In the rows, 128 means zero.
Known rows, with every way that one mark hangs from another:
(P (X D (Q A))): [127 145 139 124  85 122 135 107 119 150 138 138 105 147  98  90 118 113
 128 126 131 124 117 121 116 140 153 135 179 107 151 109 112 134 117 130
 124 127 152 132 158 128 139 115 125 122 136 100 141 175 123 156 134 134
 118 137 128]
(P (C D) Q X): [168 128 121 147 107 126 105 105 125 121 157 126  92 106 112  54 136 136
 135 104 127 109 142 131 135 128 173 129 186 124 140 165 177 127 130 181
 171 122 136 113  81 133 130 141 126 115 118  63 155 156 123 162 170 143
 158 109 126]
(D C Q): [101 138 137 120 180 117 130 140 139 119 115 122 121 139 145 160 127 122
 115 138 126 129 132 123 131 132 120 141 102 131  95 118 143 114 153 109
 100 141 127 130 138 126 128  99 135 117 111 161 108  65 120 116 110 116
 120 131 141]
(P (C D)): [127 130 111 129 135 125 116 157 132  96 135 115 134 111 134 107 131 139
 135 135 131 105 145 124 135 125 128 121 114 130 132 184 153 117 124 134
 159 125 120 135  97 130 141 141 123 114 108 121 146 113 130 129 148 127
 145 121 112]
(X (P (C D) Q)): [146 108 122 119 119 136 113 117 124 120 145 140 118 114 134 101 132 138
 125 110 125 129 146 124 142 117 161 124 152 129 102 142 159 110 125 143
 153 129 118 116 107 134 125 141  77 114 121  96 161 124 120 155 133 134
 135 119 128]
(D (Q A) (X P)): [117 119 142  70 170 135 132 162 123 126 103 106 133 118 145 170 124 123
  95 125 125 143 126 136 129 120 109 114 132 148 118 145  85 101 145  79
  94 154 134 126 161 131 120 127 103 126 132 166  97 121 130 107 106 115
 106 156 139]
(P (C (D X)) (Q A)): [170 125 119  99 139 131 117 127 124 117 143 102 136  94 118  78 133 138
 121  92 120 111 137 128 129 122 122 112 167 147 139 200 154 115 120 154
 150 131 136 125  92 137 130 158 104 121 121 107 144 173 133 108 151 111
 112 143 114]
(N (X Q)): [107 124 107 130 145 148 137 145 125 126 131 176 146 140 123 131 125 121
 147 146 141 136 115 113 114 122 131 124 120 151 100  54 119 121 113  96
 125 125 133 143 135 120 140 133 125 114 121 110 143 107 138 156 120 155
  97 129 131]
(N (X P Q)): [104 105 118 121 136 157 139 137 118 134 122 178 138 144 131 139 124 122
 137 150 141 149 123 119 122 118 147 128 123 147  80  33 105 110 116  81
 120 133 126 135 153 122 131 129  96 113 128 106 140 103 132 172 114 158
  89 126 140]
(D (C P) (Q X)): [114 125 138 124 153 126 128 136 132 124 101  92  84 129 150 176 128 136
 114 140 125 144 127 142 133 127 113 141  90 139  73 102 168 125 168 110
 110 146 125 117 119 128 103 107 147 119 134 177  85  63 122  96 113 108
 113 125 151]
(P (X D N (Q (A J)))): [147 147 139 138  73 108 137  84 120 156 128 121 101 158  88  80 107 108
 134 125 139 116 124 126 113 141 131 140 191 113 194  88  91 139 116 141
 121 123 147 131 181 122 130 131 152 147 139 112 136 196 130 153 157 144
 144 138 123]
(Q A (X D N)): [117 137 136 128 102 108 143 130 121 154 131 122 117 144 106 127 129 120
 133 144 125 114 108 146 108 129 142 140 168 114 188 137  97 156 139 138
 133 141 147 141 142 127 132 131 159 145 138 156 122 162 139  97 117 140
 132 139 101]
(Q A): [123 146 120 117 158 126 122 154 141 119 152 161 165 125 130 138 151 120
 134 117 115 116 149 113 124 136 109 108 105 121 130 187 102 136 120 123
 128 127 137 159 120 132 144 116 132 127 119 153 146  99 141 124  79 139
 146 154 126]
(P (Q A) X): [163 146 126 137 127 127 110 100 132 141 173 170 120 122 107  90 155 117
 135  87 111 120 142 120 123 139 156 116 181 115 140 163 134 145 130 170
 142 124 152 137 103 134 134 118 134 127 129  94 155 140 132 152 109 155
 163 140 140]
(P X): [120 144 120 148 131 125 114 126 132 119 152 155 111 125 126 117 145 119
 139 134 124 118 137 125 133 132 147 128 128 112 140 133 130 139 137 139
 143 123 139 140 111 126 132 113 146 120 116 109 137  86 136 150 117 162
 187 120 138]
(A J (Q (X N))): [131 135 103 126 121  96 131 164 136 127 138 131 149 146 119 140 132 127
 160 118 119 127 129 134 124 117  92 112  84  98 183 103 111 140 125 138
 162 128 125 130 132 119 128 133 165 151 129 159 130 111 146  91  90 161
 202 134 126]
(A (Q (X D))): [106 129 109 111 108 110 139 166 126 133 148 140 123 143 121 140 127 130
 149 139 117 131  99 132 122 116 127 122 101  91 147  92 135 138 123 130
 161 132 137 126 122 124 143 118 132 123 127 134 137 109 134  89  80 135
 154 131 118]
(X (D C)): [ 98 132 132 135 130 110 140 111 130 137 141 135 100 145 141 130 121 120
 128 151 124 118 119 109 131 132 127 147 110 111 110  73 153 137 131 127
 118 131 131 135 135 125 125 109 120 116 110 129 134  67 125 114 108 116
 123 123 123]
(X (D Q) N (P (C K))): [110 118 156 137  99 135 143 125 124 116 113  94 109 145 128 147  90 138
 110 178 142 129  87 144 132 126 143 157 169 125 132 110 107 119 127 115
  96 130 110 110 167 121 127 126 115 131 127 131 112 161 108 138 171  91
 111 110 121]
(Q (A J) (X N)): [139 144 123 133 123 102 133 142 133 144 127 123 152 140 114 134 138 120
 139 120 121 117 141 138 114 129 101 111 130 121 192 162  93 148 135 135
 146 136 137 145 136 126 118 136 173 158 140 173 118 138 148 103 100 166
 175 149 121]
(P (C D K) (X N Q)): [134 131 139 178  90 142 118 105 125 111 113  95 137 118 101  66 116 141
 142 142 143 113 126 160 133 137 171 161 161 128 152 166 143 125 124 164
 138 107 116 115 111 127 140 137 151 128 127  79 133 221 110 157 227 117
 129  86 112]
(C D K (P X)): [142 121 120 183 137 149 104 104 134 108 119 122 126  81 157 124 150 140
 129 120 130 127 153 122 151 140 135 127  59 139 103 161 183 144 124 157
 139  98 109 116  64 135 129 125 155 124 127  86 116 103 118 141 182 111
 139  86 131]
(D C): [ 99 137 128 137 165 117 126 126 139 120 143 145 132 134 146 141 143 123
 134 140 117 122 147 114 136 133 124 143  82 115  93 115 150 133 143 129
 119 132 125 145 117 128 123 105 128 116 106 147 133  48 130 116  95 129
 140 123 134]
(A Q): [113 137 100 110 154 120 119 174 142 100 162 163 160 132 133 144 141 126
 157 117 113 127 135 117 133 124 111 113  68 101 124 124 124 134 115 124
 142 120 127 144 115 124 155 114 128 120 110 143 160  86 138 108  76 132
 161 138 126]
(X D N Q): [104 141 120 129  97 120 136  98 117 140 125 132 105 160 102 118  99 112
 145 154 145 126 103 128 117 129 144 159 172 124 170  53 110 135 123 123
 101 122 138 137 178 116 141 129 128 129 125 130 151 172 135 137 151 129
 112 126 105]
(N (X D (P C) Q)): [114 102 130 116  83 148 154 130 110 134 131 143 106 154 119 113  94 132
 130 173 148 138  96 121 118 116 152 138 166 138  86  21 115 109 101  84
 131 133 127 120 166 120 126 142  81 109 131  93 141 138 120 170 137 128
  74 124 132]
(D (C K) (Q A (X N))): [109 137 164 150 160 126 143 136 140 139  91  98 162 136 127 160 132 133
 116 140 119 131 116 158 120 136 130 151 113 128 123 179 114 134 160 137
  98 141 123 121 126 130 124 101 167 142 135 172  81 148 110  84 136 106
  94 119 127]

Rows:
[101 121 141 126  72 144 144 118 119 126 127 124 132 153 121 124  93 138
 124 162 139 144  97 121 134 127 147 143 142 108  93  91 134 107  98 114
 123 116 109 115 158 126 128 124  67 110 135  95 145 154 105 155 137 100
  96 113 137] -> (X D (P (C K)) Q)
[118 110 127 118 123 133 119 146 126 107 133 123 127 115 145 119 130 138
 124 136 128 122 151 129 143 119 147 126 113 124 103 155 139 107 128 116
 148 134 113 126 119 133 130 136  91 113 116 120 143 107 123 148 136 133
 140 117 123] -> (X (P (C D)))
[139 145 136 117 124  99 141 124 130 140 113 107 112 153 117 138 104 111
 115 132 139 112 112 118 112 136  90 124 165 134 193 120  86 136 124 117
 100 135 139 131 185 119 138 134 165 151 127 163 114 155 133 121 141 121
 134 153 115] -> (X (D (Q (A J))) N)
[109 123 108 103 151 131 120 135 116 124  98 111 132 109 132 119 124 124
 129 118 139 132 136 128 133 116 125 129 109 153 144 119 147 104 128 114
 129 131 129 124 124 127 136 147 117 116 120 118 127 145 136 111 163 132
 111 124 112] -> (C (D (X Q)))
[165 129 117 135 123 135 112 101 128 132 150 141 113 117 119 134 149 130
 140 100 116 133 136 138 124 129 129 128 151 139 123 135 142 160 146 158
 125 125 137 136  99 132 113 136 141 137 144 153 139 130 146 115 106 126
 131 141 128] -> (C (P (Q A (X N))))
[137 120 134 108 104 125 132  96 122 162 159 169 109 139 126 120 127 119
 118 107 120 135 122 106 126 128 152 120 177 112 116  98 121 131 118 136
 124 132 139 129 147 132 129 123  76 124 132 108 159 130 124 150  86 128
 113 144 130] -> (X D (P (Q A)))
[133 120 125 149 162 151 120  83 134 115 134 115 126  96 160 146 142 142
 125 120 115 146 125 117 153 130  98 142  69 148  53  88 195 139 136 152
 103 111 109 115  78 132  94 124 115 119 125 122 113  67 125  91 128  82
 106 110 151] -> (D (C K (P Q)) X)
[124 125 139 129 184 139 127 144 131 118  73  84 172  91 140 142 126 132
 109 123 136 124 125 144 129 130 109 129 108 167 165 207 114 118 137 127
  97 128 120 118 117 131 144 140 162 143 123 137  87 186 121  89 199  95
  89 117 101] -> (C (D (Q A) (X N)) K)
[163 131 121 191 121 153 100  65 135 116 154 147 113 104 131 119 147 134
 145 115 124 134 127 131 143 140 142 144 133 136 108 115 163 164 134 186
 117  92 119 119  80 128 114 124 150 135 133  91 138 124 128 152 159 117
 154  96 141] -> (C K (P Q (X N)))
[ 99 122 138 117 133 124 130 149 120 134  98 116 109 143 129 173 122 125
 118 149 133 143 116 163 123 116 155 146 155 130 146 109  97 119 171 105
 114 153 130 122 154 123 120 121 139 136 136 165 100 126 130 122 124 154
 144 125 129] -> (D (Q (X N P)))
[119 110 146 145 134 141 123 135 130 102  99  96 147 117 138 131 115 144
 118 151 139 125 130 153 139 125 152 151 132 138 123 169 118 110 136 125
 114 127 102 111 133 128 135 136 125 132 121 127 113 163 111 141 191 106
 116  98 114] -> (X N (P (C (D Q) K)))
[157 119 139 120 111 135 119 107 129 121 163 139 134 134 109 101 131 132
 136 117 118 121 138 143 126 126 156 141 201 120 124 150 100 132 134 147
 121 133 130 136 141 131 121 136  95 133 128 132 161 164 130 151 120 125
 128 140 122] -> (X N (P C (Q A)))
[158 125 128 132 118 139 105 101 124 126 118 118 105 101 126  94 143 128
 129  96 133 126 166 130 133 140 136 126 114 142 111 147 155 131 127 134
 130 118 133 125 112 137 134 131 138 122 138 111 133 164 125 155 173 111
 103 124 125] -> (C D (P (X (Q A))))
[144 123 143 122  92 111 137 145 126 136 129 103 140 144 113 124 126 134
 127 132 122 120 139 148 120 122 115 121 149 112 160 166  85 130 134 125
 151 145 124 134 150 129 103 143 136 154 145 164 119 149 136 119 102 153
 167 146 130] -> (Q (A J) (X N (P C)))
[115 123 149  91 126 123 141 139 123 144 117 130 107 145 137 158 112 119
  96 137 131 136 115 116 123 128 131 122 153 122 120 117  96 114 126  91
 101 145 136 125 177 129 137 114  98 125 132 144 118 126 117 141 104 115
  96 150 131] -> (X (D (Q A)) P)
[125 114 109 148 166 153 113 123 130 100 102  99 144  70 170 152 142 146
 122 123 131 136 139 120 154 127  93 117  37 163  99 148 178 130 119 132
 124 104 102 117  68 133 120 147 140 123 124 118 106  94 130  93 172  88
 115 103 123] -> (C (D X) K P)
[129 102 112 132 148 152 132 120 122 137 150 197 130 126 142 134 141 124
 135 130 130 143 125 112 124 115 152 118 143 147  80  45 126 126 124 113
 134 131 129 132 118 125 123 134 100 118 122  90 150  80 136 167  99 164
 116 122 141] -> (N (X (P Q)))
[134 153 115 108 131 117 130 137 133 136 129 150 169 149 116 127 126 115
 136  99 128 130 148 102 120 137  90 101 107 124 142 143 102 120 102 111
 130 120 131 149 159 126 136 125 118 132 132 148 147 137 138 139  91 149
 134 159 142] -> (X (Q (A J)))
[137 139 131 133  93  93 148 126 124 161 123 114 119 149 109 126 121 117
 130 133 127 113 116 130 109 127 106 120 153 114 207 126  97 152 125 136
 144 137 142 136 154 123 120 141 167 160 141 160 116 151 143  99 108 155
 161 150 114] -> (Q (A J) (X D N))
[127 137  99 116 125  98 133 176 137 125 143 142 153 142 128 148 135 129
 153 112 116 133 132 119 129 117  85  94  61  95 160 114 131 131 115 129
 177 126 124 127 117 123 129 128 146 140 129 149 131  84 143  94  62 161
 199 139 142] -> (A J (Q X))
[171 121 117 183 131 152  99  75 132 122 134 142 116  80 146 104 153 139
 131  94 126 134 148 118 150 137 146 124 102 143  98 147 201 146 124 182
 143  93 116 105  52 136 127 131 138 122 132  62 133 124 117 151 181 113
 136  87 137] -> (C D K (P Q X))
[135 135 138 132 155 137 125 169 141  97 110  97 176 105 136 125 127 146
 114 124 129 114 133 129 131 135 116 113 101 142 124 252 137 110 113 131
 133 120 111 120 100 134 152 130 135 122 118 127 115 161 109 121 168  92
 105 123 119] -> (P (C (D (Q A)) K))
[129 122 138 111  86 103 151 134 120 168 125 127 119 149 129 143 124 122
 113 125 123 135 128 117 120 124 111 103 130 103 154 118 103 130 119 111
 154 144 133 125 158 130 109 132 114 145 150 145 116 118 131 119  77 156
 153 147 139] -> (Q (A J) (X D P))
[131 109 130 109 100 133 160 121 115 163 120 161 129 157 122 122 108 117
 121 136 145 140 113  99 110 125 114 111 139 141 111  29  93 115  90  80
 123 132 132 126 185 123 124 139  99 130 139 104 135 140 128 168 112 142
  77 147 136] -> (N (X D P (Q (A J))))
[118 144 134 102 154 119 132 177 131 132 111 121 139 134 124 164 134 125
 113 126 121 132 119 143 114 127 122 112 133 131 146 189 105 123 146 110
 129 149 143 136 130 129 135 116 144 130 137 169 101 127 131 106  94 142
 128 153 135] -> (D (Q A X))
[130 127 154 118 187 147 132 126 139 111  94  74 145 100 162 174 132 141
  98 126 120 143 124 129 140 138  71 130  64 158  62 152 145 124 141 108
  70 129 113 117 113 135 107 112 137 125 132 169  70 101 115  77 138  55
  66 132 149] -> (D (C K P) (Q A) X)
